What can hang from each mark:
H: F
Z: F V
Y: C
U: E
C: F Y
F: C E G H
S: V
V: S
E: F U
G: F

(in the rows, 128 means zero)
Known rows, with every way that one mark hangs from another:
(Z F): [113 150 139 108 128 145 131 115 151 192  86 160 122 150 122 106 125  92
  91 124 119 113 153 164 123 135 135 137]
(Z (F E G) V): [117 166 126  84 171 155 145 120 134 213  90 139 137 157 107  98 137  97
 115  92 102 101 146 195 125 108 164 161]
(F G H): [119 164 117 100 137 148 128 129 128 192  90 131 150 137 100 118 139 105
 118 110 104  98 147 183 127 109 156 140]
(Z F V): [113 152 132  90 146 138 135 117 151 197  89 158 132 164 135 101 138  91
  98 123 117 105 151 175 114 110 141 147]
(U (E (F C G H))): [115 141 113 123 141 151 115 114 127 242  65 100 147 136  84 139 123 108
 119 106 103  83 140 178 107 102 145 126]
(H (F C E)): [106 135 156 101 156 163 114 135 129 197  66 137 139 156  92 123 104 112
  99 119 110 119 147 162 125 154 144 120]
(H (F C E G)): [118 150 152  98 168 174 124 136 127 204  65 119 144 160  81 127 105 113
 110 104 105 112 145 170 132 137 160 129]
(Y (C (F G))): [128 144 129 117 127 182 108 123 143 193  47 135 146 131  89 122 137 101
 114 105 114 121 144 176 124 123 132 145]
(U E): [117 136 135 112 108 141 114 117 127 194  91 143 136 134 123 107 128 109
  98 123 124 116 151 177 129 168 131 124]
(G (F C (E U) H)): [ 89 147 108 117 193 155 109 129 100 218  67 145 135 151  65 115 113 121
 105 123 104  81 154 174 110  99 147 125]
(F (C Y) E G H): [107 144 122  87 150 176 118 136 108 251  66 119 141 142  90 151 129 128
 128  99  95  84 137 200 131 126 165 135]
(Y C): [119 138 134 114 128 141  93 116 142 174  69 162 144 124 109 112 146 103
 100 139 129 118 148 171 120 163 129 123]
(V S): [140 151 142 106 153 151 139 120 128 171  88 164 136 133 118 115 142 112
 100 117 125 115 144 163 120 159 147 119]
(Z V): [122 149 123  83 142 132 121 128 137 183  92 153 144 153 133 105 148 105
 104 131 122 105 153 182 117 125 145 129]
(F C E G H): [100 156 124 100 161 161 120 127 116 219  70 126 145 133  78 128 128 118
 122 104  93  83 144 186 133 118 164 131]
(Z F (V S)): [129 158 137  95 176 149 159 108 146 187  89 169 130 155 129 103 146  97
 104 111 121 106 141 170 108 113 149 144]
(F H): [107 151 120 104 127 139 118 128 132 187  87 151 147 135 112 115 135 107
 109 128 110 103 149 176 121 122 140 129]
(S V): [118 145 128 110 138 131 115 133 134 181  91 143 130 113 120 104 128 105
  97 137 115 116 154 179 120 176 135 113]
(G (F (C Y) (E U))): [113 134 117 101 181 173 108 136  96 239  60 142 126 164  87 136 116 130
 100 121 120  90 155 182 114 136 147 121]
(E (F C H)): [110 139 117 113 146 139 107 122 137 219  62 130 145 138  99 139 128 103
 109 132 107  88 141 161 102 105 139 116]
(H F): [126 141 148 103 130 151 122 136 143 170  83 143 142 160 116 113 116 100
  96 126 122 132 151 159 121 141 136 129]
(H (F C (E U) G)): [127 159 136 101 191 175 119 137 124 205  68 124 135 176  78 139 105 110
 118 109 104 114 151 161 126 113 168 137]
(C F Y): [127 131 131  93 103 185 121 138 130 224  61 140 134 154 127 141 126 113
 104 111 118 124 146 180 124 133 127 138]
(F (C Y) E): [111 130 140  84 139 170 106 133 115 235  64 141 129 147 112 145 126 127
 105 121 113 100 143 186 132 171 148 117]
(E U): [129 155 119 104 148 142 108 130 130 179  93 160 131 158 119 125 135 102
 105 138 123 117 160 162 122 126 147 130]
(G F): [115 145 130 113 145 140 123 128 120 180  78 149 142 144 101  95 125 112
  80 126 128 103 156 173 114 134 129 121]

Rows:
[ 92 147 116 112 159 151 126 131 103 199  80 145 148 133  77  91 121 116
  98 107 106  94 149 191 114 123 136 130] -> (G (F E H))
[118 125 129 122 131 142 107 111 133 226  65 123 132 138 110 134 122 108
  97 126 121 101 146 166 109 147 129 110] -> (U (E (F C)))
[114 145 137 102 177 167 108 136 127 200  68 142 131 175  91 134 103 109
 109 127 112 121 155 152 122 130 153 126] -> (H (F C (E U)))
[100 161 133 110 157 156 132 111 145 221  67 133 130 148  91 131 120 101
 109 111  98  82 145 169 125  86 156 145] -> (Z (F C G H))
[121 157 135  89 190 158 158 112 131 199  93 167 130 148 115  97 141 105
 110  96 112 108 137 183 112 131 156 147] -> (Z (F E) (V S))
[117 145 122  89 141 166 114 130 121 238  65 120 142 151 104 159 133 122
 122 114 106  83 140 187 126 110 158 130] -> (F (C Y) G H)
[116 146 109  88 132 202 132 147 111 249  66 118 150 146  88 139 126 118
 134  76  88 107 138 206 127 106 151 159] -> (C (F E G H) Y)
[126 136 149  85 157 188 121 142 120 234  58 114 140 169  92 151 110 121
 117  97 109 112 140 183 130 144 162 135] -> (H (F (C Y) E G))
[111 167 112  94 161 146 145 118 146 208  91 136 143 158 109 105 141  91
 121 103  99  88 145 191 115  62 159 162] -> (Z (F G H) V)
[130 142 122  85 127 203 132 145 114 243  63 123 142 149 102 139 125 118
 122  80 102 118 141 200 134 135 150 154] -> (C (F E G) Y)
[104 150 114 115 146 191 112 127 128 214  49 132 157 119  65 119 133 107
 130  89  93 112 137 197 123 110 139 154] -> (Y (C (F E G H)))
[121 132 136  88 171 182 105 143 119 229  65 133 129 182 100 157 107 118
 114 122 114 120 148 167 120 136 155 131] -> (H (F (C Y) (E U)))
[127 160  97 114 182 153 111 123 129 227  70 117 141 158  82 152 131 100
 126 120 102  81 146 162 101  65 162 134] -> (E (F C G H) U)
[ 81 139 125 113 173 152 116 126 103 215  61 140 143 133  69 107 114 125
  96 116 104  79 148 183 115 122 139 117] -> (G (F C E H))
[116 166  96 105 162 189 129 140 116 221  76 130 143 153  78 126 123 104
 136  87  85 110 149 184 126  73 155 161] -> (C (F (E U) G H))
[ 89 128 120 101 162 169 114 132  95 245  56 133 142 144  80 129 117 133
 102 112 109  77 142 196 115 127 141 123] -> (G (F (C Y) E H))
[107 159 135  84 184 159 135 115 136 228  74 135 131 160  98 112 129 105
 114 102 101  87 145 188 126 103 163 146] -> (Z (F C E G) V)
[124 152 131 100 166 163 118 142 126 186  88 147 136 173  97 118 111 103
 110 117 112 134 153 161 120 135 153 139] -> (H (F (E U)))
[127 164 119  92 212 162 153 116 127 200  96 171 122 165 110 106 143 101
 119 105 112 108 144 173 105 104 165 155] -> (Z (F (E U)) (V S))
[116 155 138  97 157 161 119 128 119 213  71 131 138 137  89 127 125 118
 110 109 106  95 146 179 141 148 164 125] -> (F C E G)
[128 155 143  96 156 171 133 140 126 190  85 126 149 156  88 113 115 105
 113  96 106 127 147 178 132 139 159 142] -> (H (F E G))
[114 154 112 113 179 154 118 135 101 194  86 155 134 153  83  98 121 114
  96 118 118 105 162 178 113 130 144 131] -> (G (F (E U)))
[116 146 101 116 171 145 101 123 135 220  68 134 137 154  96 149 129  99
 116 136 108  88 148 153  95  83 146 123] -> (E (F C H) U)
[124 166 126  88 157 145 144 117 147 200  89 140 136 164 121 104 140  91
 110 107 112  99 151 182 118  91 157 157] -> (Z (F G) V)
[141 139 123  94 143 166 115 127 127 248  58 109 138 157 109 164 134 111
 111 112 118  92 141 179 110 123 155 125] -> (E (F (C Y) G))
[ 93 145 138  86 173 149 127 114 137 223  72 151 126 158 113 111 128 104
 103 118 106  91 147 180 120 124 148 135] -> (Z (F C E) V)
[107 164 111 103 183 164 114 130 110 221  76 131 136 148  75 138 126 114
 133 112  92  86 147 178 127  96 172 137] -> (F C (E U) G H)
[109 155 126 103 151 151 115 123 129 207  68 130 143 139  91 133 130 113
 114 119 103  83 146 173 127 101 155 128] -> (F C G H)
[121 153 113 112 159 148 118 120 135 227  64 112 149 142  85 143 130 102
 116 112 102  81 141 170 107  87 154 127] -> (E (F C G H))
